What can hang from each mark
Q: D H K N W
W: G Q
K: G Q
D: G Q
N: L
L: H N
H: Q
G: D W

Each row was made from one small tree. The marks that hang from a mark follow it in brackets, in alphabetical order. Every link used is in the known rows. Write each row's tree.
(in the rows, 100 means zero)
Known rows
L(H(Q) N): 90 90 100 65 67 90 91 111 96 110 108 135 98 108 65 100 115 96 97 107 77 75 77 106 87 95 131
G(W): 93 95 118 87 79 104 111 105 86 110 84 135 90 101 92 101 114 97 84 119 85 83 95 109 80 89 129
D(G): 96 107 97 89 69 102 111 100 92 109 86 145 94 107 86 108 118 102 85 115 85 76 99 84 79 90 130
G(D W(Q(K N))): 86 107 116 86 90 99 107 105 90 114 82 106 87 102 104 98 93 100 58 129 75 101 89 131 75 84 119
H(Q(D K)): 92 89 99 92 68 109 105 102 106 103 106 106 93 108 88 93 107 94 49 115 86 80 87 104 95 101 117
L(N): 91 104 105 64 78 95 107 106 89 115 92 128 100 104 77 102 118 94 99 114 73 67 90 92 87 83 127
W(Q): 90 99 101 85 77 99 105 100 94 94 98 113 100 103 83 101 115 105 66 124 74 82 88 107 93 86 138
W(G): 97 97 99 99 63 105 103 102 96 111 92 137 105 105 95 103 137 100 98 118 70 75 92 103 81 101 123
N(L(H(Q(D K)))): 83 85 106 86 53 97 108 106 114 111 110 98 105 109 92 92 105 90 69 102 93 85 71 116 90 104 124
G(D(Q(N W))): 92 88 100 93 87 104 100 100 85 102 81 120 109 110 100 102 100 87 82 118 70 83 95 103 72 80 117
Q(D H K W): 88 98 104 93 75 99 105 93 116 108 96 101 109 110 102 94 80 91 46 109 93 87 92 109 70 99 114
L(H N): 86 101 98 60 75 87 104 110 95 115 98 127 104 105 70 103 106 94 104 108 73 73 82 103 79 90 133
L(H(Q(K(G))) N): 84 93 100 62 65 79 93 113 109 132 108 130 99 106 57 94 124 76 80 107 79 71 85 106 73 103 115
K(Q(D W)): 91 100 94 111 58 107 100 94 99 96 94 84 109 108 106 99 118 95 76 116 86 81 89 98 96 81 118
G(W(Q(D H))): 92 92 112 91 68 101 104 99 103 95 96 116 95 105 113 96 80 105 44 115 89 88 88 126 92 87 141
G(W(Q(K))): 88 106 114 86 84 105 106 108 96 107 92 107 86 100 85 94 110 102 52 129 87 100 88 122 83 90 127
Q(D(G) H K W): 91 107 101 100 68 99 107 90 116 108 91 117 102 112 107 98 84 92 52 106 103 88 98 93 68 97 113
H(Q(D K(G) W)): 85 87 105 105 65 98 107 98 113 112 101 110 104 110 90 92 118 73 57 106 85 75 96 97 87 99 99
K(G(D W)): 91 94 124 68 88 99 110 109 85 126 77 149 93 105 105 99 126 82 83 116 70 64 106 117 64 91 118
H(Q(K)): 93 91 103 82 77 105 97 105 100 111 107 122 93 105 74 95 123 95 57 123 85 83 89 104 79 104 118
G(D W): 93 95 120 68 91 110 109 108 81 117 79 136 91 105 103 100 115 97 80 121 73 77 95 122 71 89 126
H(Q(D N W)): 89 85 99 127 58 96 103 90 99 92 98 108 101 112 97 104 92 91 81 104 82 84 92 91 106 80 112
G(D): 92 97 107 61 93 108 108 105 87 116 89 131 100 108 95 101 118 99 80 122 68 69 93 109 71 92 127
N(L(H)): 83 92 107 77 63 88 109 104 100 111 97 120 113 105 81 103 113 96 97 106 81 79 79 107 80 95 135
Q(D H N(L) W): 83 87 113 116 55 81 111 84 110 99 92 101 116 110 120 104 64 88 81 94 90 80 89 96 83 81 119
L(H): 85 95 98 80 67 93 105 106 96 109 101 126 103 105 73 103 106 99 87 112 77 76 83 111 77 98 135

Which tree is each row?
90 98 109 87 74 102 106 103 110 104 96 104 91 103 109 91 75 101 24 118 93 95 86 134 84 94 132 -> G(W(Q(D H K)))
95 106 89 117 67 96 104 97 97 108 80 119 100 109 88 103 101 85 73 115 95 99 98 86 67 85 110 -> D(G Q(K N W))
96 110 108 85 76 97 99 102 105 107 90 133 86 104 101 97 95 103 37 122 101 104 95 117 63 97 132 -> D(G(W(Q(H K))))
95 79 109 73 75 96 99 100 96 111 89 129 112 110 118 100 83 84 78 111 78 73 89 114 60 88 136 -> G(D(Q(H N(L))))
80 92 105 97 53 79 112 100 100 112 96 116 109 105 89 108 94 94 108 102 81 83 78 104 80 87 132 -> Q(N(L(H)))
95 96 100 106 60 102 100 94 119 108 95 108 112 110 115 94 98 92 61 107 88 90 91 113 71 110 107 -> Q(D H K W(G))
89 97 91 113 49 84 100 98 97 119 94 112 102 103 99 104 124 83 85 117 76 65 99 96 77 85 117 -> K(G Q(N))
94 100 93 109 56 86 92 96 114 108 100 113 101 104 103 99 96 102 55 122 78 97 86 119 73 103 123 -> W(G Q(H K N))
101 91 90 92 72 108 98 109 95 121 81 123 103 107 106 96 119 88 80 125 68 86 91 120 60 101 113 -> W(G(D(Q(K N))))
89 96 95 134 47 95 108 91 100 103 83 109 108 110 114 106 101 94 105 104 75 85 92 96 95 86 108 -> Q(D N W(G))
86 91 106 121 67 78 97 95 108 120 100 117 98 108 79 98 117 72 74 110 83 84 99 92 77 95 95 -> H(Q(K(G) N W))
89 96 104 111 50 87 100 96 95 109 94 97 109 102 108 105 120 95 100 117 85 80 84 96 83 79 126 -> K(Q(N(L)))
88 89 113 93 63 79 106 92 104 111 96 126 106 106 106 106 84 93 87 105 87 75 89 98 70 89 133 -> Q(H N(L))
101 101 98 101 67 109 90 99 92 109 87 114 112 109 122 99 155 98 95 125 70 84 90 117 67 95 108 -> K(Q(W(G(D))))
85 88 97 95 59 87 104 108 107 114 94 102 112 104 83 98 94 85 79 110 90 93 76 112 68 95 128 -> D(Q(K N(L(H))))
97 83 118 69 88 107 104 115 83 121 75 153 98 105 105 93 127 78 76 119 74 66 103 119 64 91 125 -> K(G(D(Q) W))
95 95 99 91 82 109 101 104 99 103 91 107 108 106 81 92 118 87 64 123 87 93 93 100 67 93 114 -> D(Q(K W))
102 90 87 103 59 91 94 97 98 102 87 149 98 110 101 109 84 93 71 110 93 80 99 91 67 90 138 -> D(G Q(H N))
88 93 106 77 66 85 88 105 96 100 105 129 107 110 64 100 117 93 100 105 79 86 82 102 88 88 119 -> L(H(Q(W)) N)
92 94 101 89 93 104 100 102 94 112 82 104 105 109 98 97 99 85 68 123 75 92 91 109 61 86 107 -> G(D(Q(K N W)))
86 92 106 93 67 94 92 104 109 106 110 115 101 109 67 94 115 94 66 113 87 100 81 115 76 108 112 -> L(H(Q(K W)))
87 92 100 115 60 88 104 86 105 99 94 111 107 111 111 105 62 93 73 100 85 83 94 100 84 84 118 -> Q(D H N W)
